What can hang from each mark
mufa: pagid
kaso: kisem
pagid: dume
pokeruk: kisem
dume: futo kaso pokeruk tuse
futo: dume kisem mufa
kisem: futo pagid
peteva: tuse
tuse: bagor dume karef kisem

Known rows, with every way that one mark hangs from another
(tuse bagor dume kisem): [-3.04  0.53 -1.96 -2.34  2.71  1.08 -1.81 -1.21 -1.02  3.19  1.47 -0.89
 -1.27  0.40  0.19  0.90  2.51  3.46 -0.04  0.21 -3.27  1.46 -0.29]
(tuse bagor (dume futo pokeruk) karef): [-2.96 -0.10 -1.94 -0.26  1.70  0.46 -2.20  0.26 -1.62  1.63  2.43  0.42
 -1.20  2.70 -0.51 -0.46  0.86  2.91  3.48 -1.46 -2.03  1.36  0.55]
(kisem futo (pagid (dume kaso))): [ 1.68  0.06  0.04  2.15 -0.33 -0.32  1.78  2.25  0.43 -0.06 -1.28 -0.63
  0.58 -1.24  0.48  0.84  0.18  0.31  1.68  2.05 -0.80 -0.78 -3.02]
(futo (dume kaso)): [-0.50  0.55  1.39 -1.54 -0.06 -0.05  0.78 -2.14  0.38  0.30 -0.49 -1.09
  1.05 -0.03 -0.45 -1.81 -0.05 -0.12 -0.91 -0.60  0.53 -2.26 -1.61]
(pagid (dume kaso)): [ 1.41 -0.31  1.00 -0.11  0.48 -0.36  1.26  0.72 -0.89 -0.46 -1.88 -0.64
  0.88 -0.09 -0.25  0.14 -0.18  2.68 -0.58 -0.08  0.18 -1.45 -2.00]
(mufa pagid): [ 1.51  0.23 -1.04 -2.36 -0.84 -0.19  0.04  0.58  0.34  0.51 -0.66 -1.55
  0.44 -0.55  0.48 -0.10  0.29  0.39 -1.04  1.19  0.06 -0.42 -1.65]
(pagid (dume kaso pokeruk tuse)): [ 0.41 -1.48 -0.43  2.15  0.11 -0.50  0.71 -0.21 -1.65 -1.25 -1.47  0.11
  0.91  0.03 -0.32  0.33 -1.50  1.43  0.64 -1.35  0.69 -1.34 -1.09]
(pokeruk (kisem (futo (dume kaso tuse) (mufa pagid)))): [-0.31  0.65  0.92  0.32 -1.47 -0.28  0.99  0.83  1.85  0.11 -0.54 -0.06
  0.56 -1.20 -0.73 -0.94 -1.25 -2.32 -2.10  0.98 -0.50  0.16  0.05]
(kaso (kisem futo)): [ 1.44  1.65  1.69 -2.05 -0.23  0.81  0.58  0.49  0.25  0.50 -0.26 -0.33
 -0.50 -0.32 -0.04 -0.59  0.04  1.85 -0.08  0.93 -0.14 -0.98 -1.63]
(kisem futo pagid): [ 1.72  0.83 -0.19  0.03 -0.84 -0.09  0.91  1.57  1.20  0.72 -0.57 -1.57
 -0.23 -1.45  0.59  0.33  0.94  0.18  2.27  2.28 -1.24 -1.03 -2.88]
(peteva (tuse bagor karef (kisem futo))): [ 0.95 -1.93 -2.01 -1.54  1.85  0.81 -0.41  0.83  0.10  5.13  2.10 -1.74
 -0.69  0.03  0.63 -0.89  1.92  0.85 -0.41  1.95 -2.39  1.30  0.23]
(mufa (pagid (dume futo))): [ 0.88 -0.55 -0.34 -0.12 -0.58 -0.59 -0.04  1.08 -0.19  0.31 -1.25 -0.59
  0.94  0.48  0.83  0.26 -0.11  0.53 -1.19  1.10  0.17  0.20 -1.65]
(mufa (pagid (dume tuse))): [ 0.89 -1.04 -1.18 -0.35 -0.56 -0.45 -0.48  0.86  0.03  0.35 -1.43 -0.75
  1.04 -0.72  0.68  0.82 -0.26 -0.27 -1.87  1.01  0.02  0.33 -0.58]
(kaso (kisem (futo dume))): [ 0.20  1.68  2.16 -2.12 -0.04  0.88  0.10 -0.61  0.62  1.01  0.11 -0.32
  0.06 -0.24 -0.01 -0.82  0.08  0.05 -1.05  0.72 -0.07 -1.16 -0.63]
(pagid (dume (futo mufa) kaso pokeruk (tuse karef))): [ 0.25 -1.40  1.16  3.10 -0.16 -0.81  0.22 -1.63 -1.41 -2.31 -0.59  2.39
  0.65  1.43 -0.60 -0.78 -1.58  1.08  0.79 -2.41  2.00  0.18  0.51]
(futo dume): [-0.48  0.67  1.52 -2.93  0.06  0.03 -0.62 -1.69  0.69  1.36 -0.46 -1.76
  0.62 -0.19 -0.01 -0.82  0.88 -0.60 -1.38 -0.12 -0.07 -2.00 -0.16]
(kaso (kisem (futo mufa) (pagid (dume pokeruk)))): [ 1.34  1.25  1.72  0.38  0.11  0.46  0.37  1.36  0.03 -1.99 -0.57  1.33
 -0.43 -0.32  0.68  2.20 -0.12 -0.46 -0.40  1.09  1.23  0.33  0.99]
(pokeruk (kisem (futo mufa) (pagid (dume kaso)))): [ 1.94  0.78  1.09  1.52 -0.75 -0.34  1.81  3.61  1.34 -1.11 -1.62 -0.15
 -0.14 -1.33 -0.31  1.60 -0.40 -0.20 -0.19  1.76 -0.41  0.51 -0.49]
(mufa (pagid (dume kaso (tuse bagor)))): [ 0.28 -1.28 -2.60  0.54 -0.06 -0.22  0.25  0.99 -0.31  0.08 -1.04  0.01
  1.27 -0.32  0.17  0.22 -0.77  0.43 -1.64  1.36 -0.37  0.67 -1.54]
(futo (kisem (pagid (dume pokeruk (tuse bagor)))) mufa): [ 0.15  0.92  0.02 -0.56  0.19  0.30 -1.26  0.90  0.32 -2.90 -0.71  2.30
 -0.80 -0.11  1.17  2.14  1.21 -2.67 -2.38  0.58  1.44  0.84  4.63]
(mufa (pagid (dume kaso))): [ 1.49 -0.48 -0.77 -0.13 -0.32 -0.45  0.96  1.19 -0.45 -0.25 -1.44 -0.67
  1.28 -0.34  0.37  0.32 -0.44  0.55 -1.57  0.94  0.46 -0.14 -1.90]
(kaso kisem): [ 1.86  1.46  1.63 -3.13  0.13  0.75  0.23 -0.09 -0.02 -0.58 -0.55 -0.27
 -0.57  0.00 -0.22  0.01  0.16  2.69 -0.79 -0.05  0.98 -0.73 -0.88]
(kaso (kisem futo pagid)): [ 2.10  1.62  1.06 -0.95 -0.41  0.66  0.84  1.20  0.84 -0.51 -0.27 -0.16
 -0.60 -0.80  0.32  0.56  0.31  0.81  1.08  1.71  0.26 -0.17 -1.81]
(pokeruk (kisem (futo (dume kaso) mufa) pagid)): [ 0.76  1.32  1.40  0.55 -1.08 -0.17  1.55  1.75  2.13 -0.66 -0.73 -0.42
 -0.02 -1.30 -0.50  0.34 -0.30 -1.95 -0.44  1.48 -0.15 -0.06 -0.33]
(kisem (futo (dume pokeruk) mufa) pagid): [-0.73  1.05  0.87  0.35 -0.63 -0.14 -0.10 -0.44  1.16 -0.60  0.20 -0.06
  0.21 -0.78  0.77  0.75  0.57 -3.81  0.10  1.16  0.16 -1.04  0.83]
(kisem (futo (dume tuse) mufa)): [-1.54  0.76  1.83 -1.11 -0.74 -0.15 -0.70 -1.96  1.57  0.74 -0.09  0.15
  0.56 -1.01  0.07 -1.50  0.40 -2.56 -2.00  0.53 -0.78 -1.43  0.65]

Rows
[ 0.02  0.12  0.54  1.11 -0.78  0.19 -0.18 -2.35  0.29 -1.75  0.45  1.50
  0.36  0.12  0.36 -0.88 -0.28 -4.24  0.37 -1.80  3.02 -0.22  3.00]
(futo (dume kaso pokeruk (tuse karef)) (kisem pagid))
[-1.84 -0.25  0.02  0.87 -1.27 -0.49  0.20 -1.87  0.67 -2.41 -0.09  1.32
  1.15 -0.15 -0.54 -0.54 -2.06 -4.28 -3.07 -1.09  2.08  0.18  2.10]
(futo (dume kaso (pokeruk kisem) tuse) (mufa pagid))
[ 0.29  0.38  0.15  0.77 -1.33 -0.60  0.28  0.88 -0.23 -2.01 -0.16  0.51
 -0.38  1.39 -0.32 -0.01 -1.45 -0.16  0.03 -0.54  1.32  0.26  0.22]
(dume (futo (mufa pagid)) (pokeruk kisem))
[ 1.38 -0.51  0.31  1.51  0.30 -0.34  1.51  2.12 -1.58 -0.81 -1.68 -0.81
  0.45  0.27 -0.56  1.21 -1.43  2.21  0.36 -0.85  0.34 -1.14 -0.72]
(pagid (dume kaso (pokeruk kisem)))
[ 0.92 -0.43  0.30 -0.59 -0.31 -0.51 -1.12 -0.48 -0.26 -1.42 -0.45  1.23
  0.40 -0.11  0.44  1.17 -0.22 -1.25 -2.35 -0.49  1.70  1.02  3.18]
(futo (mufa (pagid (dume pokeruk (tuse karef)))))
[ 0.28 -1.06  0.88  3.19 -0.34 -0.37  0.54 -5.74 -1.39 -1.89  1.10  2.94
 -0.18  1.47 -0.93 -2.34 -1.49  1.60  2.11 -3.68  3.06  0.95  0.31]
(dume (futo mufa) kaso pokeruk (tuse karef kisem))
[-1.38 -1.90 -0.18 -1.20  0.61 -0.30 -0.81  1.94  0.29  1.59  1.39 -1.06
 -0.54  1.41  0.14 -1.83  1.26  0.32  0.55 -0.55 -1.11  0.68 -1.33]
(peteva (tuse (dume futo) karef))
[ 0.81  0.45  0.49  1.63 -0.14 -0.37  0.27  1.84  0.13 -1.17 -0.81  0.32
  0.03 -0.87  0.99  2.24  0.46 -1.56  0.49  1.51 -0.13 -0.41  0.58]
(kisem (futo mufa) (pagid (dume pokeruk)))
[-2.85 -1.74 -3.04 -1.42  1.58  0.31  0.11  3.32 -0.09  1.41  1.08 -1.40
 -0.24  0.83 -0.15 -1.27  1.04  0.76 -0.86  1.27 -2.85 -0.02 -2.87]
(peteva (tuse bagor (dume kaso)))
[-1.16  0.24  1.62 -0.12 -0.04 -0.19  0.07 -5.11  1.20 -1.57 -0.10  1.54
  0.74 -0.82 -0.19 -0.81  0.33 -2.62 -2.55 -1.01  2.14  0.23  1.21]
(futo (dume kaso (tuse (kisem pagid))) mufa)
[ 0.93  0.80  0.53 -0.11 -0.65 -0.08  0.56  1.78 -0.26 -0.04 -0.38 -1.07
 -0.74 -0.28 -0.40  0.68 -0.88  0.68  0.80 -0.12 -0.64 -1.33  0.45]
(dume (pokeruk (kisem (futo mufa))))
[ 0.99 -0.20  0.57  1.58 -0.08 -0.60  0.08  0.89 -0.32 -2.31 -1.21  0.37
  0.04  0.57  0.69  2.00  0.23 -0.01  1.23  0.27  1.36  0.00 -0.15]
(kisem (pagid (dume (futo mufa) pokeruk)))
[ 0.09  0.89  0.54 -0.09 -0.70 -0.02  0.31  0.17  1.67  1.37 -0.27 -1.56
  0.44 -1.27  0.71  0.03  1.01 -2.28  1.04  2.05 -0.91 -1.26 -1.69]
(kisem (futo dume) pagid)
[-1.34 -0.30 -0.77  1.01 -0.02  0.25 -0.03 -1.55 -0.07  2.13  1.08 -0.19
  0.73 -0.04 -0.49 -1.97 -0.79 -0.87  1.34 -0.06 -1.25 -1.27 -0.47]
(kisem (futo (dume kaso pokeruk (tuse bagor karef))))
[-0.74 -0.32 -0.06  2.79 -1.49 -0.32  1.17 -2.56 -0.83 -4.79  0.21  3.63
  0.44  1.70 -0.79 -2.13 -3.03 -0.38  0.24 -1.93  3.43  0.47 -1.46]
(dume (futo (mufa pagid)) (kaso kisem) pokeruk tuse)
[-0.50 -0.70 -0.98  1.54 -0.29 -0.06 -1.26 -0.30 -0.16 -0.71  1.01  1.92
 -1.04  1.80 -1.15 -0.54 -1.44  1.19  1.60 -1.29  0.31  1.79  2.59]
(dume (futo mufa) (pokeruk kisem) (tuse bagor karef))
[ 1.63 -2.12 -2.52 -1.51  1.87  0.65 -0.52  0.95  0.40  3.43  1.67 -1.62
 -0.82  0.03  0.80  0.51  2.21  0.47  0.01  1.96 -1.09  2.19  0.58]
(peteva (tuse bagor karef (kisem pagid)))
[ 1.08  1.95  1.32 -3.48 -1.08  0.20 -0.66  0.10  0.91 -2.21 -0.53  1.44
 -0.46 -0.26  1.05 -0.10  1.27 -2.56 -4.65  0.45  1.95  0.19  3.20]
(futo kisem (mufa pagid))
[ 1.19 -1.20 -0.48  2.76 -0.03  0.02  0.99 -3.98 -1.56  0.96  1.12  0.54
 -0.02 -0.38 -0.67 -1.59 -1.21  1.65  3.19 -2.44  0.96 -0.11 -0.66]
(dume kaso pokeruk (tuse karef (kisem futo)))
[-1.89  0.42 -1.44 -2.65  1.97  0.72 -2.24  0.82 -0.53  2.49  1.78 -0.41
 -1.20  0.99 -0.43  0.10  1.92  3.17  1.35 -0.29 -2.66  1.43  0.97]
(tuse bagor dume karef)
[ 1.78 -1.23  0.96  0.04  0.96 -0.10 -1.01 -1.90 -0.67  1.81 -0.83 -0.23
  0.17 -0.66  0.28  0.96  0.72  2.33 -0.47 -0.98  0.27  0.90  1.69]
(pagid (dume (tuse karef kisem)))
[-0.61  0.17  0.34  1.76 -1.54 -0.32 -0.73 -1.51  0.21 -3.86 -0.11  2.69
 -0.74  1.10  0.48 -0.65 -0.44 -2.38  0.84 -1.38  2.54  0.00  1.52]
(dume (futo (kisem pagid) mufa) pokeruk tuse)
[-1.44  0.56 -0.33  1.14 -0.56 -0.01  0.41 -0.89  1.95 -0.62  0.23  1.04
  0.60 -1.08  0.07 -0.63  0.20 -3.30 -0.39  2.00 -0.60 -0.02 -0.52]
(kisem (futo (dume kaso (tuse bagor)) mufa) pagid)
[-2.85  0.31 -3.35  0.89  1.27  0.45  0.22  2.93 -1.10 -0.40  0.87 -0.38
 -0.92  0.86 -0.80  1.23 -0.21  2.12  2.47  0.08 -2.51  0.77 -1.57]
(tuse bagor (dume kaso (pokeruk (kisem pagid))))
[-0.33 -0.87 -2.85  0.32  0.04  0.26 -0.67  1.47 -0.48  0.65 -0.01 -0.96
 -0.68  0.03 -0.87  0.85 -1.28  1.82  1.37  0.07 -1.50 -0.11  0.43]
(dume (pokeruk kisem) (tuse bagor))
[-0.75  0.43  0.95  0.39  1.29  0.43  0.14 -2.67 -0.88  2.87  1.91  0.03
 -0.74 -0.23 -0.34 -1.31  1.44  2.79  2.20 -1.86 -1.25  1.28 -0.81]
(tuse (dume kaso) karef (kisem futo))
[-0.27  0.09 -0.35  1.26  0.31 -0.23  0.41  1.34 -0.89 -0.91  1.03 -0.02
 -0.93  0.51 -0.92  0.58 -0.39  1.72  3.63 -2.32  0.07  1.09  0.22]
(tuse (dume kaso (pokeruk (kisem pagid))) karef)
[-0.83  0.69  0.55  0.35  0.25 -0.07 -1.03  1.66 -0.16 -0.03  1.35  0.18
 -1.44  0.16 -0.27  1.37  0.45  0.08  2.45 -1.50 -0.72  1.46  2.46]
(tuse (dume (pokeruk (kisem (futo mufa) pagid))) karef)
[ 1.10 -0.65 -1.22 -0.28 -0.14 -0.35 -0.23  1.39 -1.06  0.27 -1.04 -1.12
  0.85  0.01  0.90  1.63 -0.37 -0.11 -1.08  0.60  0.27 -0.38 -0.01]
(mufa (pagid (dume pokeruk)))
[-1.10 -1.81 -0.94 -0.26  0.58 -0.06 -0.43  3.88 -0.09  2.17  1.62 -1.82
 -0.84  0.44  0.05 -0.41  0.39 -0.67  1.03 -0.29 -2.15  0.52  0.29]
(peteva (tuse (dume (pokeruk (kisem futo))) karef))
[-1.65  0.28 -1.35 -2.30  2.95  1.13 -2.33 -2.02 -1.13  4.05  2.47 -0.28
 -1.57  0.66  0.01  0.67  2.77  3.94  0.94 -0.78 -2.38  2.72  1.98]
(tuse bagor dume karef kisem)
[ 0.44 -1.43 -1.82  2.50 -0.29 -0.31  0.73 -0.51 -1.21  0.52 -0.56 -0.06
  1.15 -0.61  0.63  0.41 -1.22 -0.41 -0.57  0.22  0.16  0.35 -1.13]
(mufa (pagid (dume kaso pokeruk (tuse (kisem futo)))))
[-0.91  0.20  0.54 -0.53  0.04 -0.10  0.62 -2.22 -0.74 -0.15 -0.10 -0.98
  1.02  0.52 -0.43 -1.22 -0.67 -0.56  0.09 -1.42  0.87 -2.65 -0.99]
(futo (dume kaso pokeruk))
[-2.14  0.08  1.31 -1.17 -0.31 -0.33 -1.58 -3.42  0.37 -1.40  0.08  0.81
  0.51  0.03 -0.11 -0.34 -0.27 -3.08 -2.22 -1.64  1.36 -1.36  3.06]
(futo (dume pokeruk tuse) mufa)
[ 0.09  1.51  2.10 -1.43 -0.82  0.01  0.33  1.25  1.71  1.07 -0.58 -1.05
 -0.20 -0.95 -0.55 -0.19 -0.04 -1.14 -1.86  0.98 -1.04 -0.76  0.80]
(pokeruk (kisem (futo dume mufa)))
